Each row comes from the steps of one walk. Every step used is in the known rows, and no mark comes twice. Write the walk behind each row, first mark first.
(in the rows, 128 means zero)
Known rows:
tegop > vinuk > vomopez > futepof: [157 158 188  78 129 135 116 145 199 133 126 147  79 144 117 100 140 165
  61  89  98]
zura > bavet > monir: [106  91 141 143 126 122 115 115 163 133 159 147 122  90 148 108 131 129
 104 117 142]
zura > bavet: [128 125 144 130 146 126 133 134 138 145 172 110 155  90 141 123 143 133
 153 131 128]
fudit > vomopez > zura > bavet: [114 124 144  96 127 131 119 102 201 113 139 100 149  84 109 133 100 162
  97 139 109]
vinuk > tegop: [130 134 156 104 130 156 103 157 151 150 137 137 133 138 116 131 158 134
 140  99 131]
bavet > vomopez > zura: [125 103 165 110 110 114 107 129 169  94  55 152 117 139  97 131  97 145
 103 125 131]
futepof > vomopez > zura: [109  87 139 128 104 114 102 131 150 102  74 112 111 101 102  98 135 163
 126 124 124]
tegop > vinuk > vomopez > zura > bavet: [132 145 207  92 134 118 117 139 197 122 111 100 135 126 100 111 144 164
 118  94  98]
monir > vomopez: [144 117 124 120 138 110 135 119 121 127 101 132  77  97 121 124 141 139
 102  99 147]
zura > bavet > monir > vomopez > vinuk > tegop: [128 100 204  79 143 119  73 130 217  96 131 155  79  74 140 119 194 165
  80  59 152]
tegop > vinuk > vomopez > zura > bavet > fudit: [136 154 221  71 145 118  88 108 203 145  92 148 107 127  82 124 159 168
 102 110  97]
vinuk > vomopez > zura: [134 124 165 113 110 137 124 136 142 114  97 124 130 136  77 110 138 156
  92 116 111]
bavet > zura: [129 118 131 122 123 130 135 120 131 134  94 161 156 158 122 110 104 126
 112 147 108]
fudit > bavet > zura: [135 133 136 119 125 120 138 106 165 131 111 165 192 160 127 122 101 150
 108 166 106]
zura > bavet > monir > vomopez: [122  80 139 135 136 104 123 105 158 132 129 152  70  59 140 104 146 141
  80  91 159]
bavet > monir: [107  97 127 141 106 123 111 108 155 115 112 167  96 127 135 111 118 124
  81 115 139]
fudit > vomopez: [131 140 112  80 139 126 129  91 158 133 113 127  85 111 128 142 125 137
  81 113 112]
monir > vomopez > zura > bavet: [130  98 159 134 126 115 124 129 164 106 123 103 140  68 103 114 119 163
 119 126 146]
fudit > bavet: [136 141 134 122 130 117 132 113 159 127 145 133 163 127 133 142 125 148
 125 149 126]
vinuk > vomopez > zura > bavet > monir: [111  90 178 128 109 131 110 122 176 118 128 142 123 100  96  89 144 157
  67 102 122]

Write each row's walk:
[112  94 170 110 135 113  78 106 168 143 100 143 107  65  96 109 162 173
 136 141 124] => futepof > vomopez > zura > bavet > fudit
[133 118 170 104 114 103 111 114 203  93  72 156 154 139 104 145  91 165
  97 145 127] => fudit > bavet > vomopez > zura
[147 108 178  99 147 130 113 149 192 141 158 164 114  82 142 112 122 155
  95 127 135] => zura > bavet > vomopez > futepof
[ 94  91 143 110 107 124 101  83 225 100 120 139 112  85 116 119  93 158
  49 125 121] => fudit > vomopez > zura > bavet > monir
[139 112 163  97 163 107 126 132 145 151 119 143 108  90 142 131 146 131
 134 105 134] => zura > bavet > vomopez
[111  70 143 146  83 114 101 105 180  77  64 159  80 107  98 104  92 154
  46 106 154] => bavet > monir > vomopez > zura
[133 147 138  62 173 124 104  68 176 174 137 161  82  74 121 152 153 147
  89 134 113] => zura > bavet > fudit > vomopez
[117  84 148 141  85 102 105  87 213  76  80 166 117 108 103 117  91 175
  40 132 150] => fudit > bavet > monir > vomopez > zura
[133 147 195  74 134 141  80 155 189  93 130 133 135 142 124 143 175 151
 130  97 123] => vomopez > vinuk > tegop
[136 110 168  96 119  79 100  79 214  55  95 168  83 100 144 135 145 174
  35 105 144] => fudit > bavet > monir > vomopez > vinuk
[131 133 157 110 160 126 104 105 146 171 154 161 125  90 121 137 155 138
 138 145 128] => zura > bavet > fudit
[148 111 162  98 126 131 108 144 184 123 113 181  86 119 128 116 107 150
  69 125 131] => bavet > vomopez > futepof
[117 119 178 122 127 132  87 109 179 132 131 150 163  99  91 133 119 158
 129 166 125] => vomopez > zura > bavet > fudit
[133 120 179 116 133 134 127 144 150 131 144 105 154  99  89 103 155 161
 118 116 112] => vinuk > vomopez > zura > bavet
[158 134 158 102 125 152 126 150 153 141 158 153  96 117 105  94 149 162
  57 109 113] => vinuk > vomopez > futepof
[128 114 161  83 138  93  96 124 154  83  89 112  78  96 142 116 190 163
 124 100 118] => futepof > vomopez > vinuk
[132  76 154 136 119 128 109 121 203 123 168 170  76  50 139  84 120 165
  39 109 156] => zura > bavet > monir > vomopez > futepof
[135 148 125  61 154 124  99  60 164 157  93 178  55 113 109 157 137 141
  64 129 111] => bavet > fudit > vomopez
[155 126 167  93 127 121 114 126 215 121 130 182 121 121 133 131 104 170
  65 146 130] => fudit > bavet > vomopez > futepof
[139 170 191   6 157 137  51  89 227 121  93 181  66 124 105 172 184 166
  65  98 105] => bavet > fudit > vomopez > vinuk > tegop
[ 90  79 159 157  94 130 100 120 196  96 139 136 158 102 116 103  95 148
  97 141 135] => vomopez > zura > bavet > monir
